Each row was made from one small tree. The marks that hang from a mark follow it in brackets, in the order of their numbers. Every link used is in the known rows. Write each row's tree.
Known rows:
z_172(z_79(z_541(z_721 z_739))): [ 15 -11  -4   0  -7   5  -4   5  -2   2  -4  17  -9   1  -7  13  -2   2
  -1  10 -14  15]
z_172(z_79(z_541)): [  4   0  -8  -3   9   4 -17  10  -4  -5   9   2  -2  15  -1   8  -6   3
  -1  12 -16  22]
z_172(z_79(z_721(z_541))): [  8   1 -10  -7   6   9   9   4  -2  -5  -3 -12  10  20  -7  14  -2   4
   1  23  -9  20]
z_721(z_79(z_172) z_541): [  1   9  -7 -13  18  12  -8  19   0  -4   8 -37  -2  18  -8   5   9   4
   3   9 -12  20]
z_541(z_721): [ 14  -9  -3   1  -3   8   3   7  -7  -4   6   5   0   2  -6  18  -1   3
   0  -1 -10  17]
z_541(z_739): [  9 -12   2  -6  -3   8  -8  18  -6 -10  -2  -1  -5  -6  -3  12   4   4
   0   7 -15  20]
z_172(z_79(z_541(z_739) z_721)): [  9  -4  -7 -11  -5   5  -2   6  -1  -2  -8  14  -4   4  -9  14  -1   3
   0   9 -14  17]
z_79(z_721(z_541(z_739))): [  9  -5  -1 -11  -8   9  18  11  -4  -6 -14   3   5   3 -12  19   8   4
   2  24  -8  16]
z_79(z_172 z_541(z_721(z_739))): [ 11  -5   0 -21 -11   2  -1  14  -3  -3  -9  20 -17  -1 -15  18   8   3
   2   7  -9  14]
z_172(z_79): [  7  -4  -8  -3  13   8 -15  10  -4  -8  10 -17   3  14   1   7  -7   4
  -1   7 -14  24]
z_739(z_721): [ 15  -7  -4   9  -4   7   1  23  -8 -12  11   5  -1   9   2  15   0   6
  -2   1 -11  16]
z_868(z_721(z_172(z_79) z_541 z_739)): [  9  -1  -1   6   3   1  -5  11   2  -6 -11  -2  -4  17  -2   7   6   7
   0  25 -19  22]
z_721(z_79): [  3   5  -6  -1  12   9 -20  14  -3  -4  16 -24  -4  12   0   6  -1   3
  -3 -17 -18  20]
z_721(z_79(z_541(z_739)) z_172): [ 11   3  -3   2   9   6 -27  14   5   3   5  -6 -19   3  -5   1   6   2
  -6 -11 -23  16]
z_868(z_721(z_79(z_172) z_739)): [  0   5  -2 -13   3   3 -16  20  -1  -8  -2 -11 -12   5  -3   9  10   5
   3 -18 -19  19]
z_868(z_721(z_79(z_172) z_541 z_739)): [ -2   7  -1 -11   3   4  -4  20   0  -6  -7 -13  -8  13  -6   9  14   6
   5   5 -17  18]
z_739(z_541(z_721)): [ 12 -11  -2  11  -6   7   8  12  -4   0   0   1   3  -2  -4  22  -1   4
   7  11  -5  15]
z_739(z_541 z_721(z_79)): [ 12  -2  -5  22  -4   9  -1  24  -1  -2  10 -13  -3   9   5  15   1   6
   3  -6 -10  10]
z_739(z_721(z_79(z_541))): [ 10   4  -6  12  -3   6 -10  21  -4  -4  15   7 -10  14   1  11   2   4
  -5 -14 -16  11]
z_868(z_721(z_541)): [  0   1  -2   5   5   4   5  18  -9 -10   1   2   9  12  -2  15   7   6
   6  20 -15  23]
z_868(z_721): [  1  -1  -3   2   5   3  -6  18  -9 -12   7   6   6   4   2  14   2   5
   5  -3 -16  23]
z_79(z_172 z_541(z_739)): [  6  -4  -2 -22   2   5 -12  23  -3  -8  -4   9 -13  -7 -10  12  10   2
   4  10 -12  19]
z_739(z_541): [ 4 -7 -2  5  2  7 -3 19 -5 -6  3 -9  5  2  1 16 -1  5  8 15 -9 21]

Write each row's tree:
[  6   3 -10 -10   3   4  -3   5  -2  -3   1   8   1  14  -7  14  -6   3
  -1   8 -12  19] => z_172(z_79(z_541 z_721))
[ 25 -16   1   5  -5   8  -1   8   1   1  -7   6 -11 -11 -10  12   6   3
  -2   1 -14  15] => z_541(z_721(z_172) z_739)
[  8  -7   0 -10 -17   4  10  13  -2  -6 -17   6  -1   1  -8  24   2   6
   4  12  -7  15] => z_79(z_721(z_739(z_541)))
[ 13  -4  -2  -4   2   1 -23   9   4  -2  -5   4 -18  14  -4   3  -1   4
  -7  13 -20  20] => z_721(z_172(z_79(z_541)) z_739)
[  8   2  -7  12  17   4  -5  11   0  -5   1 -10   5  18  -1   6   4   6
   3  22 -17  24] => z_868(z_721(z_172(z_79) z_541))
[  7   8  -7  11  18   4 -20  14   1  -4  12 -15  -4   8   2   3   4   4
   0 -23 -23  21] => z_868(z_721(z_79 z_172))
[ 14  -4  -1  -1   5   6 -10   8   5  -4 -10 -16  -9  21  -5   4   3   6
  -5  35 -16  21] => z_721(z_172(z_79) z_541 z_739)
[  9  -4   1   3   0  -1 -12  16  -2  -9  -5   8  -9   3   0  10   7   6
   0  -1 -20  21] => z_868(z_721(z_172 z_739))
[ 12   0  -7   9   3   9  -2  29   2  -3   9 -22  -5   6   1  14   6   6
   6  -7  -7  11] => z_739(z_541 z_721(z_79(z_172)))
[ 15  -9  -1   4   2   4 -16  11   7  -1 -10 -15 -11   8   0   7  -1   6
   0  19 -14  20] => z_721(z_172(z_79) z_739(z_541))
[ 12   2   0  -2   5   6 -28  12   6  -1   1 -21 -19  11  -3   1   4   4
  -8 -13 -22  18] => z_721(z_79 z_172 z_739)
[ 10   6  -8  -1   4   6 -11  25  -1  -5  13  -2 -13  11  -3  10   6   4
  -1 -14 -13  12] => z_739(z_721(z_79(z_172 z_541)))
[ 23  -8  -2   6   0  10 -10   7   6   6  -1  -8 -16  -6  -8   7   7   2
  -5 -17 -18  12] => z_541(z_721(z_79 z_172) z_739)
[ -2   5   2   2  -4   4  -4  17  -3  -5  -6  -5  -5  16  -3  10   9   7
   1   6 -21  18] => z_868(z_721(z_79 z_541 z_739))
[  9   0  -3   3   1  -3 -18  11   1  -5  -6  16 -12   9  -1   7   3   5
  -1   6 -22  21] => z_868(z_721(z_172(z_79(z_541)) z_739))
[ 11   3  -5  15   0  10   3  21  -3  -5  11 -12  -3  22   0  10   5   6
  -3   6 -13  12] => z_739(z_721(z_79 z_541))
[  3   4  -4 -17   7   8 -20  21   1  -1   3 -11 -17   0  -9   6   9   2
   1 -11 -17  16] => z_721(z_79(z_172 z_541(z_739)))
[ 10   1  -8  10  17   2 -16  11  -1  -7   7  -8   2  10   3   5   0   5
   2  -2 -19  24] => z_868(z_721(z_172(z_79)))
[ 20  -3  -4  17   3   7   5  20  -2  -8   5  -2  -2  17  -2  10   6   6
  -3  22 -11  16] => z_739(z_721(z_172 z_541))
[ 11  -4  -4  13  -3   9   1  10   0   6   4 -13  -1   2  -3  17  -1   4
   5  -5 -10  13] => z_739(z_541(z_721(z_79)))
[  9  -2  -4 -26   0  10  16  17  -1  -8 -16  -8   2   0 -17  18  14   4
   7  23  -4  17] => z_79(z_172 z_721(z_541(z_739)))
[  4   2  -2 -15  10  13  -7  21   2  -3  -2 -31  -9   6 -11   6  14   4
   3  10 -13  18] => z_721(z_79(z_172) z_541(z_739))
[ 10  -4   0   9   5   4   0  17  -1  -6  -8   3   0   1  -4  10  13   6
   4  20 -18  21] => z_868(z_721(z_172 z_541(z_739)))
[ 13   3  -8  -1   7  10  -9  25  -1  -8  15 -19  -8  11  -1   9   5   5
   0 -19 -12  13] => z_739(z_721(z_79(z_172)))
[ 15  -7  -2  -4   5   4 -22   8   4  -5  -4 -13 -14  12  -2   2  -1   5
  -7   9 -19  22] => z_721(z_172(z_79) z_739)
[  3  -3   2   1  -7   7 -14  18   2  -1  -4 -18 -12   7   0  11   2   5
   1  -2 -15  16] => z_721(z_79 z_739(z_541))
[ 15  -6  -1  -4 -10   3   3  11   4  -2 -18   0  -6   0  -8  18   4   5
   1  11 -10  16] => z_79(z_721(z_172 z_739(z_541)))
[  7  -1  -5 -15 -10   2  -4   5  -1  -4 -10  16  -7  13  -8  15  -3   3
  -3  11 -13  17] => z_172(z_79(z_541 z_721(z_739)))
